Each row was made from one walk, in order. Every step used is in the known rows, and no mark comes twice. Write each row's walk.
Known rows
sofe, godem, mufulib: [-0.81 -1.54  1.91 -3.56  1.10  2.58 -1.05 -3.54 -0.33  3.87  0.08  1.48
 -2.05  0.18  1.26  1.74  2.19 -2.90 -2.06  0.36 -1.22]
genetab, gubab, godem: [ 0.69  0.49  3.53 -0.57  6.19 -0.11  1.95 -1.51  0.48  3.68 -1.09  0.30
  3.05 -0.55 -1.46  0.90  3.31 -1.96 -2.58  0.40 -0.90]
mufulib, genetab: [ 0.43 -2.48  3.68 -1.45  0.83 -0.51 -1.20 -1.06 -0.57 -3.17 -2.14 -0.03
  0.32 -0.26  0.40  1.97  1.44  2.15  0.48  0.32  1.15]
pegoz, laraf, mufulib, genetab: [ 2.07 -1.97 -1.32 -2.49 -3.09  0.00 -1.93 -4.68 -0.14 -0.08 -4.14  0.18
  0.17  0.80 -0.71  3.01  4.94 -0.43 -1.19 -2.30  1.43]
laraf, mufulib, genetab, sofe: [ 2.06 -1.80  2.19 -4.13 -0.98 -2.00 -1.04 -0.65  0.64 -0.85 -4.31  0.18
  3.91 -0.36 -0.07  1.18  0.37 -2.43 -0.64  0.14 -1.99]
ditiza, laraf, mufulib, genetab, sofe, godem: [ 0.71 -3.81  2.37 -4.70 -0.99 -0.72  1.07 -3.08  2.23  1.26 -3.82 -1.52
  3.68 -0.06  0.05  2.18  0.08 -2.42 -2.81  2.23  0.22]
laraf, mufulib, godem, sofe: [-0.89 -2.99 -2.21 -4.73 -3.76 -2.17 -4.74 -2.25 -0.15  3.24 -2.09 -2.27
  1.92 -0.62  0.72  2.72  0.33 -5.69  0.57  0.90 -2.72]
laraf, mufulib, godem, sofe, genetab, gubab: [-0.37 -2.76 -1.16 -8.65 -1.19 -3.77 -0.04 -1.06  2.20  7.65 -2.98 -3.90
  4.62 -2.22  0.94 -0.24  0.50 -8.71  0.47  3.17  0.15]
laraf, mufulib, genetab, gubab, godem: [ 0.17 -1.36  3.18 -4.59  3.48 -2.83  1.62 -4.52  0.97  2.83 -4.59  0.62
  3.53 -0.93 -1.11  0.99  2.23 -3.48 -4.55  0.29 -0.07]
pegoz, laraf, mufulib, genetab, sofe, godem: [ 2.28 -0.25  0.22 -5.45 -0.35  0.75 -2.33 -3.76  1.98  3.15 -5.15  0.46
  2.20  0.79 -1.53  1.31  3.92 -4.04  0.04  1.52  1.13]
ditiza, laraf, mufulib, genetab, sofe: [ 1.93 -4.11  1.20 -1.31 -1.83 -0.65  0.71 -1.66  1.42 -1.43 -4.10 -1.95
  4.69 -0.81  0.44  2.33 -0.12 -0.53 -2.50  0.37 -1.39]
pegoz, laraf, mufulib, godem, sofe: [ 0.33 -1.61 -5.22 -3.36 -4.22  0.15 -6.75 -4.37  0.54  4.68 -2.90 -2.84
  1.34 -0.02 -0.46  3.17  3.83 -5.21  1.28  0.39 -1.59]
laraf, mufulib: [ 1.49 -2.25  0.10 -2.77 -3.27 -1.17  1.25 -1.06 -1.43  0.49 -0.96 -0.04
  0.45  1.03  0.19  3.00  2.54 -2.36 -2.76 -3.68 -1.61]
genetab, mufulib, laraf: [ 1.33 -1.16  4.45 -2.74  2.16  0.82 -0.17  1.18 -0.48  0.29 -3.27  0.59
  1.98  0.41  0.29  0.67  2.03  2.23  0.77 -2.41 -4.01]
genetab, gubab: [ 1.99 -0.86  2.93  0.48  3.65  0.09  2.01  1.38  0.79  1.65 -0.73 -1.05
  4.51 -0.57 -0.26  0.79  1.73 -0.17  0.01 -0.16 -1.65]
gubab, genetab: [ 0.64 -0.36  2.30 -2.01 -0.47  1.07  2.34 -2.62 -1.54  0.04 -0.37 -1.01
  1.93  0.06  0.14  2.76  3.68 -0.24 -3.86 -1.60 -1.63]
gubab, genetab, mufulib: [ 2.36  0.86  4.36 -4.83  0.65  1.88  3.21 -2.20 -0.67  0.16 -1.44 -0.36
  1.59 -0.03  0.44  1.15  3.57 -0.63 -4.68 -2.97 -2.64]
pegoz, laraf, mufulib, godem: [ 1.00 -1.54 -2.04 -2.35 -5.31  0.42 -2.24 -3.81  0.55  1.63 -3.26 -0.28
  0.90  0.94 -1.06  3.07  3.94 -2.39  0.45 -1.44 -0.18]
laraf, mufulib, genetab, sofe, godem: [ 0.93 -1.58  3.27 -7.11  0.00 -1.56 -0.51 -1.88  1.41  1.94 -4.08  0.68
  2.93  0.16 -0.34  0.76  0.69 -4.44 -1.20  1.88 -0.14]
ditiza, laraf, mufulib, genetab, gubab, godem: [ 0.16 -3.78  2.30 -1.95  2.55 -1.59  3.54 -5.75  1.67  2.21 -4.33 -1.61
  4.45 -1.27 -0.65  2.19  1.76 -1.22 -6.56  0.48  0.56]
ditiza, laraf, mufulib: [ 1.45 -4.80 -0.73  0.15 -4.38 -0.03  2.90 -2.34 -0.58  0.15 -0.68 -2.08
  1.61  0.64  0.59  4.27  2.15 -0.30 -4.42 -3.50 -1.20]

Which walk is each row?
[ 0.93 -1.37 -4.22 -7.16 -1.79 -1.54 -1.82 -3.22  2.88  9.06 -3.89 -4.47
  4.15 -1.51 -0.35  0.30  4.07 -8.31  0.96  2.62  1.38] => pegoz, laraf, mufulib, godem, sofe, genetab, gubab
[ 1.34  0.29  3.60 -3.07  2.72  1.13 -0.46  1.35  0.98  2.74 -0.77  0.43
  2.59  0.59 -0.88  0.82  1.39 -3.10  0.97  1.91 -0.79] => genetab, sofe, godem
[ 0.84 -1.41 -0.09 -4.92  2.94 -1.25  0.34  1.18  1.20  6.27 -0.64 -4.03
  3.65 -1.95  0.91 -0.31  2.48 -5.40  0.27  2.39  0.96] => godem, sofe, genetab, gubab
[-2.38 -2.49  2.01 -4.21  1.79  2.10 -2.08 -3.39 -0.34  4.81 -2.14  1.40
 -0.19  0.09  1.14  1.38  1.80 -1.01  0.28  1.03 -4.09] => sofe, godem, mufulib, laraf
[ 0.59 -0.66  5.16 -4.42  3.56 -0.19 -1.48 -0.43  1.64  0.15 -2.92  0.29
  2.49 -0.24 -0.47  0.43  0.34 -1.69  1.40  3.98  0.92] => mufulib, genetab, sofe, godem
[-1.35 -3.27 -2.26 -8.73 -5.13 -3.34 -1.87 -2.03  0.21  5.16 -2.25 -2.94
  0.68 -1.02  1.31  1.54  1.32 -8.03 -0.02  1.51  1.19] => laraf, mufulib, godem, sofe, genetab
[-0.96 -5.10 -3.17 -2.49 -4.98 -1.02 -3.08 -3.37  0.74  2.66 -1.85 -4.24
  2.52 -0.91  1.13  3.95 -0.02 -3.69 -1.58  1.20 -2.24] => ditiza, laraf, mufulib, godem, sofe
[-1.78 -1.74  2.61 -2.40  3.79  1.08 -2.48 -6.71 -0.66  1.06 -2.81  2.30
 -2.30 -1.28  0.48  1.79  2.26 -1.61 -3.70  1.12 -0.69] => gubab, godem, mufulib, genetab
[-1.45 -2.57  3.37 -4.91  2.16  1.63 -2.42 -5.02  0.52  1.54 -2.29  1.34
 -1.94 -0.75  1.43  1.26  1.03 -1.52 -1.55  2.35  0.35] => sofe, godem, mufulib, genetab
[-1.14 -2.76  0.87 -0.64  0.85  1.89 -2.85 -2.22 -1.24  2.27 -2.36  0.97
  0.69 -0.50  1.33  1.56  1.68  0.99  0.56 -0.69 -5.84] => godem, mufulib, laraf
[ 1.62 -4.84  1.76 -1.13  0.32 -1.61  3.27 -2.85  2.05  0.02 -3.80 -3.02
  5.69 -1.19  0.58  2.10  0.21  0.66 -3.79  0.15 -0.30] => ditiza, laraf, mufulib, genetab, gubab
[ 1.63 -0.92  4.18 -1.03  2.57 -0.10 -1.94  0.96  0.90 -2.18 -3.08  0.02
  3.55 -0.83 -0.20  0.58  0.20  0.13  2.01  2.30 -0.90] => mufulib, genetab, sofe
[-0.62 -1.86  4.18 -4.45  5.71  1.03 -0.71 -4.05  2.34  3.63 -3.09  0.34
  2.64 -1.86  1.21 -0.50  0.24 -2.27 -1.39  3.91 -0.59] => sofe, godem, mufulib, genetab, gubab
[ 0.26 -0.21  3.66 -5.02  4.78 -1.12  4.87 -1.14  0.79  5.65 -1.20 -0.72
  1.59 -0.91 -0.93 -0.33  4.27 -4.79 -3.04  0.96  2.96] => sofe, genetab, gubab, godem
[-0.06 -2.09 -1.26 -5.21 -0.57 -0.77 -1.31  0.06 -0.84  4.12  0.34 -3.07
 -0.43 -0.83  1.15  1.31  3.33 -4.88 -0.13  0.82  2.08] => godem, sofe, genetab
[-0.15 -0.64  5.08 -1.84  7.05 -0.98  0.89 -2.89  1.20  1.51 -3.33  0.32
  3.05 -1.40 -1.12  0.41  2.13 -0.70 -1.96  2.24  1.07] => mufulib, genetab, gubab, godem
[-2.13 -1.28  2.78 -5.57  5.65 -0.01  1.96 -3.81  0.81  8.59 -3.66  0.67
  2.51 -2.12  0.26 -1.03  3.48 -4.51 -2.84  2.08 -2.51] => sofe, genetab, gubab, godem, mufulib, laraf
[-1.47  0.33  2.87 -6.33  2.80  3.15 -1.18 -4.42  0.72  6.63 -3.73  0.60
  4.52 -0.98  0.64 -0.18  1.76 -3.43 -2.09  3.13 -7.21] => gubab, genetab, sofe, godem, mufulib, laraf
[-1.03 -0.84  2.71 -3.81  3.31  2.19 -3.60 -1.37  0.99  5.90 -3.18  1.57
  3.18 -0.42  0.50  0.01  0.51 -2.59  1.70  3.08 -6.15] => genetab, sofe, godem, mufulib, laraf
[-0.23 -2.90  1.09 -3.53 -4.70 -2.20 -0.40 -1.80 -0.15  0.27 -2.31 -0.22
  1.34  0.34  0.14  2.81  0.51 -2.72 -0.01 -1.09 -1.50] => laraf, mufulib, godem
[-1.73 -2.71 -0.20 -6.04 -1.68 -1.50 -2.65 -0.56  0.45  3.90 -1.04 -3.20
 -0.26 -1.43  1.10  1.13  1.10 -5.31  2.39  3.54  1.99] => mufulib, godem, sofe, genetab
[-0.60 -4.98 -2.12 -6.10 -2.49 -2.46  1.66 -2.40  3.10  6.86 -2.74 -6.24
  5.54 -2.50  1.47  1.12  0.00 -6.83 -1.56  3.41  0.65] => ditiza, laraf, mufulib, godem, sofe, genetab, gubab
[-1.32 -0.91 -0.59 -5.71  1.88 -1.04 -1.21 -2.72 -1.10  6.37 -0.10 -1.63
 -2.27 -0.84  0.07  1.47  4.85 -6.75 -2.89  1.38  2.86] => gubab, godem, sofe, genetab
